Each row was made from one walk, in order. Every step used is in the known rows, and no mark comes twice. Write each row's walk.
Known rows:
V -> S -> B -> Z -> T: [-13 -23   3  -8 -20  13  19  -6   2 -21  -6  20 -34  16  17  26 -17   5
  36  -4   2  -3  -1 -26  -5  19  -4 -13   2  -8  16   2   0  12  34 -27
  -6   6  28  18 -14   4  10 -15   3  10   2 -10  23 -20  13  13   7 -21
   1  -3 -20  11]
V -> S -> B -> Y: [  6 -33  11  -7 -22  13  15  -3   3 -18  -6  15 -21   9  21  15 -16  22
  32   3   4  -4  -2 -16   8   8 -11 -15  -5   1  11  10  11   2  28 -15
 -29  11  16  17 -18  16   0 -25   4   7   5 -14  14 -26  34   3   9 -14
  10  16 -22  19]
L -> B -> Z: [  3 -34  -3   6 -14  -2   9  -5  -6 -47   1   8 -27  10  27  24   3  16
  25  -5  -4   7 -10  -1  -3   5  19 -13   2   0   4   7  33   8  27 -21
   8  13  36   8 -13  -3  27  -1 -11  21  -3  -7  10 -18  36  16   6   5
  31  -4   4  -8]
V -> Z -> K -> P: [-24   8  -6 -17  18   4  -1   1   4 -46 -21  -2 -33  25  21  16   0   8
  33 -26   0  -8   7 -11   0  12  -1 -24   2 -17   4   8  -4   2  33   1
  -5  14  33  17 -18  17   0  38   6  39   3   0   5   8  41 -23  15   2
   1  12  19  -2]
L -> B -> S -> V: [-22 -47   4  21 -10  11   8  10  -7 -28  -2   7 -39   2  22   2   5   5
  28  -8   2   6  -9   4  10  14  10 -11  17   4  13   2   0  12  11 -13
 -16  26  19   6 -26  -8  20 -23 -14  14 -11  -3  16 -46  25  18  11  -9
  18  -7   4 -13]
K -> P -> B -> Y -> T: [  2 -10 -14 -37   7  -8  21  -1 -33 -26  -9 -17   6  19  14  16   0  40
  18  -3  -4  -4  14   5   1  -9  23   6  -3  11  -7   6 -22  -6  33  -4
  -7   6  30  21 -13  13  -5  15   1  27  17 -23 -17  13  35  -5   0   9
  41  18   7 -16]
B -> Y -> T: [ 30 -28 -23 -12  -7 -15  15 -19  -7 -33   6  -4   0  41   7  13  -4  31
  16   1  -1  -6   9 -10   6   7   2   3   7  15   3   2  16   1  38  -1
 -17   1  42  28 -10  16   9 -22   1  20  -1  -9 -11  -3  25  -6  13  -7
  25  20   2  -5]
L -> B: [ -8 -42   0   4 -11  -2   7   6   0 -52  -3  -8 -24  -4  15   5   4  20
  27 -11  -1   5  -5   7  10   1  16  -9   8   7   8   4  22   5  23 -15
  -2  13  35  15 -28  10  21  -4  -6  22  -7  -7   8  -1  33  10   7  -1
  34  16  15  -7]
L -> B -> P: [-13 -26   2   2  -4   2  15   9 -12 -46   1  -8 -36  -6  21  20  -2  22
  22  -3  -6   8  -3  -2  12  -1  24  -8   9  12   0   5  25   1  30  -9
  -7  11  36   7 -27   8  24   1 -17  20 -15 -17   3  -7  42   4   1   2
  42   0   5 -13]
S -> V -> Z -> K -> P -> B -> L: [-55   6   7 -10  12  26   6  18 -12 -27 -19   2 -13  13  39  10   5  17
  25 -23   5  -3  -3  -8  -4  27  16 -11 -14 -22   8  10 -17  12  12 -15
 -10  20  13   6 -26   7  -4  22   3  39  24   2  25 -36  48 -14   6   5
   7  -4   7 -14]
Z -> K -> P -> B -> Y -> T: [-17   6 -16 -50  16 -14  34  10 -27 -26 -13 -11  -3  22   8   4   2  31
  19 -19  -7  -9  16   5   1   9  21  -1  -6   3  -9   1 -30   6  35 -10
  -8   9  33  15 -20  24   0  14   2  32  30 -19 -10  24  21 -19   1   6
  26  18  20 -12]
V -> Z -> B: [-28 -16   2   6  -9   2 -10 -18   8 -52 -14   2 -35  17  18  12 -12  15
  25 -20  19   8  -3  -2  -3   1  -3 -15   0 -14  20  10  24  -6  31 -12
  12  12  25  14 -26  -1  16  17  16  27 -10  -3   3 -12  29 -11  11  -8
  12   9  -2   0]
T -> Y -> B: [ 16 -39   0 -26 -26  -1  35  17  -8 -43 -15  -2  -9 -16  22  13   6  41
  26 -13   2  11  -2  15  21  30  -7  -9  -4  18  10  -2  16  -6  18  -8
 -21  13  19  10 -22  36   6 -27   5  16 -18 -16   0   9  33  -5  12 -10
  13  23   3   4]
P -> K: [ -7 -24  -9  10  -5  -6  19   5  -7 -35   2  -6 -23   7   3   3   2  13
  26 -19  11 -10  -9   5   3   7  17   6   9   0  11   7   2  13  26  -1
   1  22  48  28 -20  13  12  -6   0  34 -16 -14  -2   4  26   0  35  -6
  22  28  10   3]
Z -> T -> Y -> B -> P: [ -4 -17  -3 -35 -18  -7  48  23 -11 -40 -10  -1 -26 -11  15  18  -6  36
  24  -8  -7  11   6   3  11  41   3   0   0  19   7  -5  -3  -3  31 -12
 -11   1  25   3 -22  28  14 -26  -2  17 -25 -22  -3   7  24 -13   0 -14
  25  -3  -3 -10]
K -> P -> B -> S -> V -> Z -> T -> Y: [-28  -3   3 -30  -2  13  15  25 -23 -24 -27   5 -38   7  25   5  -6  18
  31 -10  -1  10   3  16  -5  28   1 -10   3  -8  10   4 -55  -2  14  -1
 -10  16   5   7 -15  -5  -4  17  -7  21  -3  -4  14 -23  34  -3   2  -5
  14 -14  -1 -23]
K -> P -> B -> S -> V -> Z -> T: [-49  -4   2 -14   8  18   8  12 -22 -21 -21   0 -36  12  22   9  -9   5
  29 -12   2   4   6   5  -5  10  12  -5   6 -14  10   6 -50   2  18  -6
   2  17  13  11 -20 -13  -3  27   1  28   0  -6   7 -33  29   2   4  -6
  20 -12  -3 -24]
T -> Y -> B -> S -> V -> Z -> K -> P: [-22  -8   3 -33  -7  18  29  24 -15 -26 -29  11 -34  -7  40  15   5  22
  30 -20  -5   7   9   8  12  41 -13 -26  -7  -6  10   1 -23  -1  13   5
 -35  23   1  -3 -17  28  -4  -9  -5  23  -9 -14  13 -29  34 -13   7  -6
 -16  -3   9  -2]
Z -> V -> S: [-29 -32   8   1 -13  -1  -6  -1   8 -19   9  -1 -17  36   4   3  -9   2
  35 -21  18   0 -33 -10  17  15 -14 -12   6   3  25  12 -17   5  20 -13
  -2  26  34  23 -29  -4   8   0   9   9  16   0   5  -9  21   2  -3  -7
  -8  15   3  -2]
Y -> T: [ 12 -31 -24  -9  -1 -11  13 -16  -7 -39   0 -16  -5  33  -2  13  -1  18
  23 -12   9  -6   8 -11  15   0   7   5  23  14   9  -8   8   5  35  -2
 -11   3  51  37 -19  14  10 -13   3  19  -4  -5  -5  21   9   4  16 -18
  11  31  12  -7]
T -> Y -> B -> L: [ 15 -28   4 -27 -21   7  49  24  -8 -40  -7   5  -1 -17  28  22   3  46
  19  -8  -4  13  -1  18  15  35   1  -4 -18  14   6   2  20  -1  18  -7
 -26  13  13   7 -23  37  14 -37   1  17 -21 -12   3  -1  48 -19  -1  -9
  11   7  -4  -5]
V -> S: [ -3 -37   9   4 -14   1  12  -5   2 -31   1   1 -26  19   1  10 -15   6
  37 -12  10   5 -21  -4  15  -2 -18 -12  10   0  19   8   1   4  30   2
 -14  19  35  33 -27  13   9  -6  -1   7  -7 -11   5 -10  28  -2  12 -15
  -6  22  -8   6]
K -> P -> B: [-17 -19  -2 -22   6   2  14  12 -26 -33 -16 -17  -9  -1  16  11   4  27
  30 -13   5   1   0  12   8  -7  24   1   3   7  -4   5 -20  -4  24 -14
   5  17  30  21 -23   7  -3  26   3  26   5 -12  -7  24  41  -4   8   8
  38  19   8 -16]
T -> Y: [ 36 -36  -5 -15 -19  -7  17  17  -1 -45  -8   3 -17   6  13   4   7  29
  34 -11   7   6 -12  16  14  34  -7  -8   7  16   7  -1   7  -2  17  -4
 -18  14  26  18 -16  23  10 -22  -6  11 -21   6   8  22  38 -10  21  -5
  17  16   3   0]
B -> Z: [ 21 -29 -11  12 -11  -4   7 -14  -5 -35   3  12 -19  29  23  28   2  11
  29  -3   7   1 -14  -9  -1  12   8  -8   3   3   5   5  27   6  32 -22
   6  16  40  18  -6  -4  18  -7  -2  20 -10   0   2  -8  35   4  19   0
  19  -1  -9  -3]
T -> Y -> B -> P: [ 13 -27   2 -28 -21   3  40  18 -20 -37 -12  -2 -19 -19  28  24   1  44
  22  -5  -2  13  -2  11  24  25   2  -6  -5  22   3  -1  18 -10  25  -4
 -26  13  18   4 -23  35   9 -23  -6  14 -26 -25  -5   5  42  -9   5  -5
  19  10  -6  -1]
L -> B -> S: [-10 -38   5   7  -7   1  19   6  -6 -40   1   4 -46  -3  10   6  -7   7
  23  -7  -4  13  -3  22  12  -1   7 -14  13   4   9   4  10   7  23  -4
  -7  22  27  12 -26  -6  30 -11 -13  12 -22  -5   3 -21  27   7   5 -12
  23  -2   3 -13]

Which walk is each row?
[-18  -6   3 -23  15  10  27  21 -25 -32  -8 -11  -1  -1  22  21   0  33
  21  -9   0   3   1  14   2   0  30   5 -11   1  -8   9 -16   2  22 -13
   0  17  22  18 -25   7   4  17  -1  28   4 -10  -4  13  58 -18  -4   8
  35   2   1 -23] | K -> P -> B -> L
[ 10 -29  -3 -21 -20   9  20 -13  -3 -18  -5   7 -12  23  11  18 -17  25
  26   1   1  -8  12 -23   9   1  -8 -10   3   3  12   2   7   2  36  -5
 -33   4  26  27 -17  20  -2 -28   4   7  12 -18  12 -18  18   9   5 -21
   3  23 -14  16] | V -> S -> B -> Y -> T
[-53 -11   8 -10 -12  17  10  11  -7  -1   3   3 -33  11  19  13 -13   7
  28 -15  14 -11 -18 -18  13  15  13  -6   3   0  18  13 -21   9  21 -16
 -10  28  31  12 -26  -2   2  -5   2  18  11 -19  11 -21  20  12   0  -7
  -1   9  -2   9] | Z -> V -> S -> B -> P -> K
[  1 -20  -1 -34 -20  -1  54  27  -2 -44  -7   6  -9  -9  14  16  -5  39
  19 -13  -8  10   6  11   3  50   1   2 -12  11  10  -3  -1   5  25 -15
 -13   2  19   7 -24  30  19 -40   2  20 -18 -10   4   1  31 -20  -5 -17
  19  -5  -1 -13] | Z -> T -> Y -> B -> L
[-42  10   3 -28  14   8   8   9  -9 -41 -26  -7 -30  12  19   9  -3  12
  28 -27   1   2   5   7   1   2   9 -21  -7 -19   5   9 -13   0  30  -2
   4  16  26  14 -26  12   2  48  11  40  13  -6   6   5  38 -18   7   2
  13  17  14  -8] | V -> Z -> K -> P -> B
[ 14 -39   3 -23 -25   4  45  16 -14 -32 -11   9 -28 -15  20  13  -5  27
  25  -8   0  18  -1  30  22  25 -12 -12  -2  15  11  -2   4  -5  21   1
 -27  22  11   8 -22  24  14 -34  -1   9 -32 -16  -3  -8  28  -7   8 -18
   1   8  -7  -1] | T -> Y -> B -> S
[  9 -10  -9 -45  -9  -3  42  17 -20 -35 -21   9 -14  -5  37  30  13  36
  27 -19  -9   3   5   6   6  39   4 -18 -16   5  -4  -2  -4  -1  26 -13
 -15  17  18   0  -8  37   5  -9  -6  24   2 -22   1  14  37 -15   5   6
   2   1  12   1] | T -> Y -> B -> Z -> K -> P
[-39 -23  14  -6 -11  23   7  10  10 -10   5   9 -14  19  21  15 -13  12
  28 -13  14  -5 -15 -16  13  25   1 -11  -8   0  20  13  -8   9  13 -29
 -15  23  18  12 -29  -4   6 -18  10  10  18   2  20 -20  32   2 -13 -11
  -8   0  -7   1] | Z -> V -> S -> B -> L
[ 12 -37   0   0 -12  -7  10   1  -1 -46   1   2 -17   6  21   7   1  34
  18   0  -9   4  -3   5   3  10  10 -10  -4   9   1  12  31   3  25 -12
  -8  10  26   6 -19  10  19 -13  -7  22  -4 -10   1 -20  45   0   4   9
  46   7   5  -6] | L -> B -> Y
[-11  -8  -6   7   2  -2  25   8 -21 -28   3  -6 -36   3  13  18  -4  17
  22  -9   7  -6 -11  -2   6   4  25   6   8   6   2   8   3   7  34   4
  -6  21  46  19 -20  10  14   0 -13  30 -26 -24  -9  -3  39  -6  25  -1
  30  10   0  -3] | B -> P -> K
[ 12 -33 -14 -15 -11 -14  16  -9  -8 -46   3  -6 -10  20  13  10  -2  34
  12  -1 -12   1  12  -2   4   0  14  -4   5  13   3   4  24   4  33  -3
 -13   0  39  17 -17  15  18 -16  -8  21   9 -16  -3 -15  25   8  -1  -1
  36  15  14  -9] | L -> B -> Y -> T
[-11  -9 -11 -10 -10 -10  -4 -32   2 -49  -8   2 -21  38  18  18 -18  27
  14  -9   9   3  12  -9  -7  -1  -5 -10  -3  -9  14  10  25  -9  40   0
   0   2  27  16 -16   4  14   7  15  26   3 -13  -6 -23  23 -13   4  -5
  14  10  -4  -2] | V -> Z -> B -> Y -> T
[-16 -17   2 -19  11   6  23  12 -31 -21 -13  -7 -28   1  12  11  -5  14
  28  -8   3   7   3  26  10 -10  18  -4   5   4  -2   5 -33  -1  25  -5
  -1  25  20  18 -22  -4   5  18  -2  20  -8 -12 -11   6  37  -5   4  -2
  29   1  -1 -20] | K -> P -> B -> S
[ 18 -34  -4  -4 -16  13  12   2   2 -24  -8  10 -11   4  31  12   1  35
  26   4   5 -12  12 -15   7  22  11  -4  -3  11   0   6  25   1  23 -32
 -20   8  20   8 -13  13   1 -30   8  20  -2   1  10  -7  39   3  18  -6
  39  11 -13  12] | S -> B -> Y
[-29 -11  -5 -21   5   2   2   5 -27 -18  -6  -5  -7  23  29  23   6  19
  26 -12   7   0 -13   4  -1   7  30  -3  -8   3  -1  12 -26  -1  21 -30
  20  23  27   7 -13 -15   1  33   5  26  24  -6  -5   7  38   4  -5  20
  31  -5   7 -19] | K -> P -> B -> Z -> V
[-32 -16   2  17   0  17   3   2   1 -21 -11  19 -49  26  22   2  -5 -12
  30 -19  12   2  -8  -6   8  28 -10 -22  12 -16  20   4  -9  13  17  -3
 -20  28  19  11 -21  -6  12  -6  -1  22 -11   9  19 -52  22  -4  23 -17
 -14  -6  -3  -5] | B -> S -> V -> Z -> K
[-14 -26  15  -3 -13  25  27   8   5 -21  -2  13 -18   1  19  22 -17  17
  31  -3   6  -2  -2 -14  10   9  -1 -10  -5  -5  13   7  10   9  25 -14
 -29  15  19  23 -28  15   7 -27   0   9  -2  -8  22 -17  38  -3   1 -22
  -3   7 -19   8] | V -> S -> B -> L
[-22 -26  -5 -22 -19   7   3  -9   3  -6   4   4  -6  41  15  11 -13  17
  23  -8  10 -13   1 -26  12  17  -6  -9   2   7  19   7 -13   3  25 -20
 -20  12  27  18 -19   2  -2 -21  12   9  33  -8  10 -18  10  12 -10 -12
  -4  16   1   7] | Z -> V -> S -> B -> Y -> T
[  0  -4  -7 -42  -5  -7  29  20 -29 -34 -18   1 -18   9  23  20   2  32
  29  -8  -6   7  -1  15 -12  27  19  -2  -8   3  -4   3 -34  -2  25 -18
   9   8  22   9  -6   4   4  16  -9  22   6 -11   1  19  36  -6   0   9
  35 -10   3 -19] | K -> P -> B -> Z -> T -> Y
[-34 -37   0  21 -12   0   6  -2  -7 -19  -2  13 -38   9  19   1  -2   8
  28 -18  26   5 -10   1   4  21   3  -2  13   0  16  -2 -11   5  15 -27
  -3  30  12   5 -27 -14  19 -31   1   8 -13  -6   4 -31  10  -2  16 -13
   9 -15 -11 -10] | Z -> B -> S -> V
[ -1 -31   7   1 -20  19  14 -10  -1 -18  -7  19 -28  15  25  29 -13   8
  37  -2   7  -2  -7 -21   5   5  -5 -18   0  -6  14   6  15   6  30 -21
 -15  15  24  20 -14   5   7 -14   0   7   1 -12  23 -22  25  16  11 -16
  -6   6 -22  17] | V -> S -> B -> Z
[-42  12   6 -26  15  11  17   7 -14 -33 -23   2 -46  13  16  10 -13  -1
  26 -23   0   9   6  20   2   0   2 -24  -5 -21   6  10 -23   2  32   5
   0  23  19  12 -24   1   7  42   4  32  -1  -5   2 -10  35 -20   4  -4
   4   2   7 -13] | V -> Z -> K -> P -> B -> S
[-21 -27   5  -2 -20  11   8  19   1 -40 -13  15 -56   4  24   1  -7   9
  28  -9  -7  15  -2   8  -4  39  -7 -21  11  -7  22   3 -11   7  12  -2
 -18  13   9   0 -19  -3  19 -13 -17  15 -14   4  28 -54  23  12   3 -13
   9 -19   3 -15] | L -> B -> S -> V -> Z -> T -> Y
[-43 -17   6  23  -7  18 -11  -4   8 -37  -8  11 -19  18  38  16  -3  19
  23 -17  21   0  -9 -19  -7  27   4  -6  -6 -15  22  11  18   4  12 -23
  -5  17  14   3 -26  -4  10  -6   9  27   2   2  23 -51  40  -8  11  -4
   5 -11  -8  -8] | S -> V -> Z -> B -> L
[ -7 -44  -3  28  -7  12   7   1  -8 -13   1  12 -33  17  19   4   2  -2
  33  -8  15   0 -11  -3  15  22  -2  -5  22   5  15   0 -11  11  12 -14
 -19  29  20  15 -20 -10  12 -30  -6  10 -20   6  10 -39  25   7  26 -15
   5  -6 -10 -10] | B -> S -> V
[-29 -19  10 -16 -20  15  21  22 -14 -24 -19  11 -44   8  17  -6 -14  10
  26 -12   6  20  -9  26   0  31  -4  -9   2  -7  23   3 -31   4  12  -8
  -9  18   3   5 -23 -12   9  -3   2  16 -10   4  22 -46  17   5   7 -18
  12 -10 -16 -16] | P -> B -> S -> V -> Z -> T -> Y
[-14 -28  -9   2 -15  16  -4  -3   2 -15  -4  14 -16  23  39  24   4  14
  29  -7  15 -13  -4 -22   4  31  21  -9  -1   5   8   4  15   6  17 -51
   5  18  27   2  -9 -15   8 -13  12  20  15   8  19  -5  23  20   7  -3
  17  -5  -5   5] | S -> B -> Z -> V
